Each row comes from the steps of one walk. Every step used is in the known rows, and no mark comes twice. Write the walk behind each row, first mark first.
Known rows:
D-H: [  6.9 -10.5  -9.0  25.0 -11.1  18.3  10.4   0.1 -14.9  22.3  17.3 -15.2
   8.0  -1.3  14.4  -6.8  25.6  -0.3  -7.5 -19.7 -19.5   0.4   2.9 -22.7
  -6.1]
D-H-U-X: [ -2.3 -21.8  30.1   8.8  -4.5 -13.0   1.1 -21.2  -3.5  16.5  12.2  -5.3
   6.8  -0.1   4.1 -27.1   2.3   7.7   0.9   0.6  -4.6  -2.2   6.3   6.6
   3.3]
X-S-H-B-L: [ -6.7  16.4 -21.9  21.1  -5.9  11.4  28.2   8.2  11.5   2.4  -7.2  17.9
  -1.1 -12.3   5.2  17.1  -6.7  -7.2  -2.3  10.2 -21.6   3.2  -2.7  10.7
 -31.5]
B-X-D: [-29.7  13.5  10.3  12.5 -12.3  18.2 -27.9  22.2  12.2  43.9  17.3 -13.3
   9.3   6.1 -17.8  -4.7  25.8   4.8  -1.1  -7.8  -3.5  -7.0   9.8  -9.4
   2.9]
B-H: [ -0.4  17.6  -9.7  39.7  -2.5  20.1  -4.6  17.4 -10.8  40.2  14.9   8.5
  11.9   1.1  -2.2 -25.8   3.4   5.9   8.9  -8.7  -8.2  -6.6   1.8 -25.5
   0.1]
L-D: [  7.2  -5.9   0.0  -3.2   8.0  14.9 -58.6   9.9 -11.0  21.7  16.9  -2.5
   8.9   3.4  -5.7  -0.1  31.5  -1.3  12.2 -20.0  34.6  -6.4   7.9 -36.2
   6.3]
D-H-B-L-G: [ 19.8   7.6  14.9  -1.8  -0.9 -24.9 -32.8  10.9 -14.1 -10.2 -22.4   9.0
   2.3   6.6  14.3 -19.2  -1.4 -11.5  -8.7  -3.4   0.2   5.3  -6.4  -1.3
 -16.3]
U-H-B-X-S: [ -9.3   3.9   5.2  43.3 -22.7  11.5  -9.9  13.6  27.3  29.7  -2.5  12.1
  -4.2   9.8 -19.7 -13.8 -43.6   4.3  26.5  19.8  -7.4  -2.3   3.0  25.2
 -18.8]
D-H-U: [ -1.5 -14.4  -0.8  14.7   2.9  -1.5  27.8 -15.1 -24.9  -1.3  13.8   1.9
  -1.5  -6.9   8.4 -13.2  19.9   1.3  -6.8  -3.3  -4.1   1.1  -1.8 -27.1
  -2.0]
X-D-H-B-L: [-18.2  15.9  -8.9  -0.4   6.5   4.3   4.5   8.2  -4.9   8.3  -0.1  -5.1
   8.7  12.9  24.0 -27.0 -20.8 -13.3 -10.9  -1.0 -21.5   5.6  -2.7   0.8
  -7.7]
H-U-L: [ -1.2 -10.7   9.2  21.4  26.2  17.7  29.3  -7.2  -0.5  33.1  12.2  11.0
   4.1 -28.1 -31.8 -27.5 -12.7  -2.3   2.8   9.9   9.4  -7.4  -2.6  -7.5
  30.2]
D-H-S-L: [ 13.5 -21.0 -38.2  32.5  10.4  -2.0  83.0 -11.0 -14.8   8.1  19.1  -6.5
  -5.5  -0.4  26.2  35.3   1.7   0.0 -20.1 -13.5 -29.6  -2.8  -6.9  -9.4
   7.9]
S-L-D-H-U-X: [ -3.9 -19.1  12.4 -33.0  18.6 -17.4  -6.9 -23.1  -2.7 -21.4   1.9  -9.8
   8.6  -6.0  23.7 -21.2  -0.1   2.0  -3.1  -0.7   4.6   0.4  -3.3   8.2
  11.6]
G-L-D-H-U-X-N: [ -2.8 -10.4  -2.7 -58.5   6.9 -16.4  12.7 -21.0   0.6 -59.2   0.2 -14.8
  -3.8  14.3  -9.7 -12.2  -6.0  11.7   7.2  16.1  16.3  19.6   9.6  15.3
   4.6]
C-H-B-X-S-L: [-19.0  12.4 -11.1  21.1 -20.1   8.1  29.2  35.1  14.2  -7.1  -4.7  12.4
 -14.2  -0.1  14.5  25.2   3.0  -2.4 -13.3  -1.3 -27.7  -4.3 -11.2  52.4
 -16.6]
G-L-D-H-B-X: [-19.7  20.8   6.4  -3.8  -6.1 -40.2 -51.2   0.4 -26.6 -30.0 -11.1 -10.1
  -5.6  22.1  -0.2  -7.7 -20.9   6.0  -6.4 -11.1   4.9  13.0  -4.2  18.6
   9.7]
X-D-H-U: [-19.3  -7.6 -10.4  -6.7   0.2  14.5  41.4 -14.7  -9.5 -12.5  13.1  -9.6
   0.1  -0.4  13.6 -27.7  20.6  -5.9  -6.8   3.1  -8.6   1.1   3.7 -26.9
  -2.9]
L-D-H-B-X: [ -9.9  15.2  31.9  -4.7  -7.2 -31.2 -88.2   7.7 -13.3  -9.8  -7.6  -5.6
   1.0  26.0  11.9   8.4 -13.5   0.9   2.3 -14.4  16.8   3.7  -2.5   8.7
  -3.9]
C-H-B-L-D: [  7.5  14.7 -11.9 -28.7  21.4 -11.2 -75.0  26.5 -15.7  -1.9  -5.4  18.6
  -6.5  11.3  28.5   7.5 -22.7 -10.0  -1.4 -19.6  25.4  -0.4  -9.1  12.0
   7.1]
G-L-D: [ -3.9  -0.8 -25.6   0.5   8.1   5.5 -23.5   2.6 -23.2   3.7  13.9  -6.1
   3.7   1.0 -16.4 -15.1  23.6   3.9   3.1 -17.6  22.6   3.7   6.2 -27.6
  20.9]
U-X-N: [  4.3 -13.4  11.2   5.7  -4.5  26.9   2.2  20.5  27.6  29.6  28.3  -8.1
  12.0  10.7 -19.7  11.2  16.5   9.0  11.4  -1.5  10.2  -3.4  19.0  18.1
 -10.8]
B-L-D-H-S: [ 27.4  -2.4  -5.5 -32.2  15.4 -25.3 -32.0 -17.5 -12.9   7.1  -5.1  -2.7
  -2.3  13.6   7.6  32.6 -18.4   2.4  -0.6  -3.0  13.0   8.1  -4.2 -30.4
  16.3]
B-X-S-L-D-H-U: [-17.1   4.2  22.3 -39.0 -11.3  -9.8   8.9 -16.0   7.9 -44.9 -18.9  -2.7
  -5.2  -9.8  -4.0   3.9  23.1   5.0  -2.5  24.5  -6.8   9.6 -10.7  -2.3
  -9.7]
C-H-S: [ 22.9 -18.1 -39.5  21.7   0.0   2.2  25.5  10.7 -12.2  24.9  22.5   8.1
 -19.2  11.8  16.4  55.1   2.3   2.8  -7.0 -25.6   1.8 -11.4   2.0  -2.4
  11.1]
S-H-B: [ -8.8   4.7 -34.3  49.6   7.9   2.6  16.1  13.4 -14.7   5.3  17.2   8.6
   0.2  -3.7  27.6  22.6  -0.9  -6.6  -7.2 -23.6  -6.6  -7.4   1.0   7.3
 -17.4]

Write each row's walk:
[ -3.8  -3.5 -24.2  14.7  27.0  18.8  56.4 -14.7   1.8   7.3   4.0   4.0
   0.2 -39.1  -5.9  -1.7 -20.1  -3.3  -7.1   3.5 -10.7  -4.5  -4.9   4.6
  19.0]  S-H-U-L
[ 13.1 -16.9 -26.9   1.5  29.1  -5.3  14.0  -0.3 -10.9   6.0  18.9   5.3
  -3.5   1.8   8.1  44.6   6.7  -0.6  -1.3 -13.7  21.7 -10.0  -2.5 -24.1
  19.1]  H-S-L-D
[ 32.9 -24.5 -24.6   6.3   2.7 -14.9  63.5  -6.7 -10.3 -21.8  -3.0  -5.9
  -8.3   0.7  23.2  32.3  21.2  -4.6 -17.4 -10.7 -15.0  -3.8  -5.1 -12.8
  -2.4]  D-H-S-L-G
[ 12.2   6.1  16.6 -13.5 -20.5  -9.7 -15.5   7.1  36.9 -10.4 -30.4  11.7
   3.0  -2.7  -2.3   0.8  -7.6  -3.8   6.5  18.1  -7.1  -0.1   8.2  42.1
 -33.6]  U-X-S-H-B-L-G
[ -9.6   4.2  36.7  12.5 -21.0   9.6  13.0  -8.0  24.1  17.0   1.7  20.1
   7.4   2.6 -28.2 -44.4  -4.7  13.3  25.9  35.6  -4.4  -5.1   9.2   5.3
  -9.3]  B-H-U-X-S
[  3.8   7.7  24.1 -23.1 -18.0   4.4  27.1  -8.8  39.0 -28.8 -40.2   3.6
  -9.8 -33.5 -41.1   9.9   2.2   2.5   1.2  34.0  -6.2   1.1  -1.7  23.9
  -6.0]  B-X-S-H-U-L-G
[-24.7 -13.5  20.0  -1.6   3.1   9.6   2.5  -5.8  15.7  29.7  23.9  -0.6
  10.1   3.6 -12.7 -33.7  10.4   2.3   8.5   7.7  14.0 -12.0  16.1   1.9
   9.0]  H-U-X-D
[ 20.9 -19.5 -13.4  29.6  -4.2  -5.3  36.9 -13.5 -15.4  20.8  19.2  -7.2
  -7.5  13.8  10.7  35.5   2.0   3.9  -6.7 -13.3 -10.7  -2.1   3.3 -23.5
   2.9]  D-H-S
[  3.5  -8.1  14.1 -22.5  34.0   9.5 -25.0 -12.3  -2.8   6.5   0.8   7.1
   3.5 -18.6 -27.6 -24.6 -16.1  -4.1  13.3   9.7  39.2  -4.8  -2.6 -16.9
  35.3]  H-U-L-D
[-14.2   9.6  30.0  27.6 -41.0  -5.0  -4.2   6.8   9.2   1.0  -7.2  -1.8
  -4.3  18.0  -6.9   4.3   1.8   1.8   0.5  10.9 -20.8   5.6   0.1  21.7
 -28.1]  D-H-B-X-S
[ -8.3  14.3  36.4 -15.3 -32.9 -11.7 -59.3   2.4   8.7 -24.4 -18.9  -4.2
  -4.2  26.7  -2.5   7.3  -1.1   0.1  10.8   9.8   8.1   7.8   0.6  10.8
 -23.4]  L-D-H-B-X-S
[-15.5  13.0  27.0  37.8 -15.1 -23.2 -33.8  13.5 -13.2  13.5   2.6  -2.9
   0.3  17.5   7.3   3.4  -7.3   3.3  -8.5 -13.3 -12.3   1.0  -3.3  17.2
  -9.7]  D-H-B-X
[ 25.6 -17.2  -9.7 -13.2   3.6 -14.4 -17.7 -19.3 -16.0  -3.8   7.9 -10.2
  -6.8  23.1  13.3  38.5  -1.6   2.0   4.4 -14.3  18.7   0.3   4.1 -30.9
   8.4]  L-D-H-S
[ 12.4  15.5 -12.6   7.0  12.4 -19.2 -19.2  17.7  -8.0 -13.4 -18.3  17.3
   0.1 -10.5  20.1  14.6  -2.0 -10.9 -10.3 -10.6   2.3  -1.2  -3.6   7.7
 -20.0]  S-H-B-L-G
[  6.3  -9.9   7.5 -42.1   4.4  17.0  42.5 -17.8  13.5 -30.6 -21.6 -15.8
  -0.9 -13.2  -6.0 -50.0  -3.4 -15.4  -3.6  16.8  -1.9   0.5   0.9  -6.8
  15.1]  X-D-H-U-L-G
[  2.8  -0.5 -20.4 -26.4  35.9   9.5   2.8 -20.2   0.9 -17.9  -5.5   0.1
  -0.4 -30.5  -2.3   3.0 -22.8  -5.6   2.7   2.5  17.8  -2.0  -4.5  -5.1
  23.4]  S-H-U-L-D
[ 22.7  11.0  -6.2 -11.6   4.4 -16.5 -43.3  36.0 -11.0  -3.9 -17.5  23.5
 -10.8   4.0  21.0   2.4   0.0 -12.3 -10.0 -16.6  13.5  -3.6  -8.0  19.0
  -6.0]  C-H-B-L-G
[  4.9 -18.8   5.8 -34.4 -21.0  22.5   9.5 -12.8  28.2  -8.8  -6.3 -25.6
  14.6   2.7  12.7 -17.3  17.1  -0.8   5.9   6.5 -18.1   3.0   4.6  15.6
  -9.1]  U-X-S-L-D-H
[ -8.3   7.7   8.8 -30.8 -24.3  10.7  -6.3  -1.2  16.2 -19.8 -16.3 -20.1
   3.6  -1.3   1.5  10.5  27.8   2.3  -3.3   7.9 -20.3   9.1  -5.3   1.9
 -12.2]  B-X-S-L-D-H
[  5.9   7.2 -33.0  47.2  21.2  -0.7  66.0   7.3 -11.0  25.3  19.6  16.3
   0.2   0.1   9.4  17.4 -16.6   6.9  -3.4  -1.8 -20.0 -10.2  -8.2 -13.8
  13.2]  B-H-S-L
[ -8.3  13.9   4.0  31.1  11.6  -0.8   9.1   2.9 -18.0  15.3  13.5  26.4
   4.1  -5.6  -6.3 -31.9   2.5   8.1   9.9   8.5   5.0  -5.8  -2.8 -30.3
   3.8]  B-H-U
[-10.6  14.5  15.0 -42.5  -2.1   9.5  -6.2 -18.0  32.8 -23.1 -28.5  -1.4
  -6.0 -25.0 -34.4  16.2 -18.2   4.4   9.7  31.3   7.6   5.1  -3.8  16.8
   8.2]  B-X-S-H-U-L-D
[-13.8  12.1  -6.2  20.7 -36.2  21.9  13.3   9.0  23.1  12.7  -3.5  -6.7
  -0.6 -12.5 -15.3  38.3  31.0   9.6  -2.5   1.8 -27.2   0.6   6.3   6.8
 -28.8]  B-X-S-H
[  0.3  20.0  28.7 -42.4   9.7  -3.0 -39.2  13.4  20.0 -33.8 -18.9 -15.2
  -0.1  19.2 -13.9  14.3 -55.1  -3.5   6.1  11.9  12.8  12.9  -4.4  44.0
   3.7]  U-L-D-H-B-X-N
[ -7.2  -5.3 -20.5 -23.5  10.5 -19.4   8.2 -28.3 -38.1 -43.0  -1.1  -5.1
  -6.1  -2.7   0.9 -24.5  11.7   3.8  -3.7  -1.3  12.2  13.7  -2.3 -28.0
  17.0]  G-L-D-H-U
[ 25.9 -10.5  10.2   4.8   5.0  25.1  -4.2  12.3  11.9  28.6  -6.5  -4.7
   8.0 -19.4 -29.5 -27.0   9.5  -8.6   4.5  -4.2  12.2  -9.3   4.5  -5.5
  17.9]  U-L-G
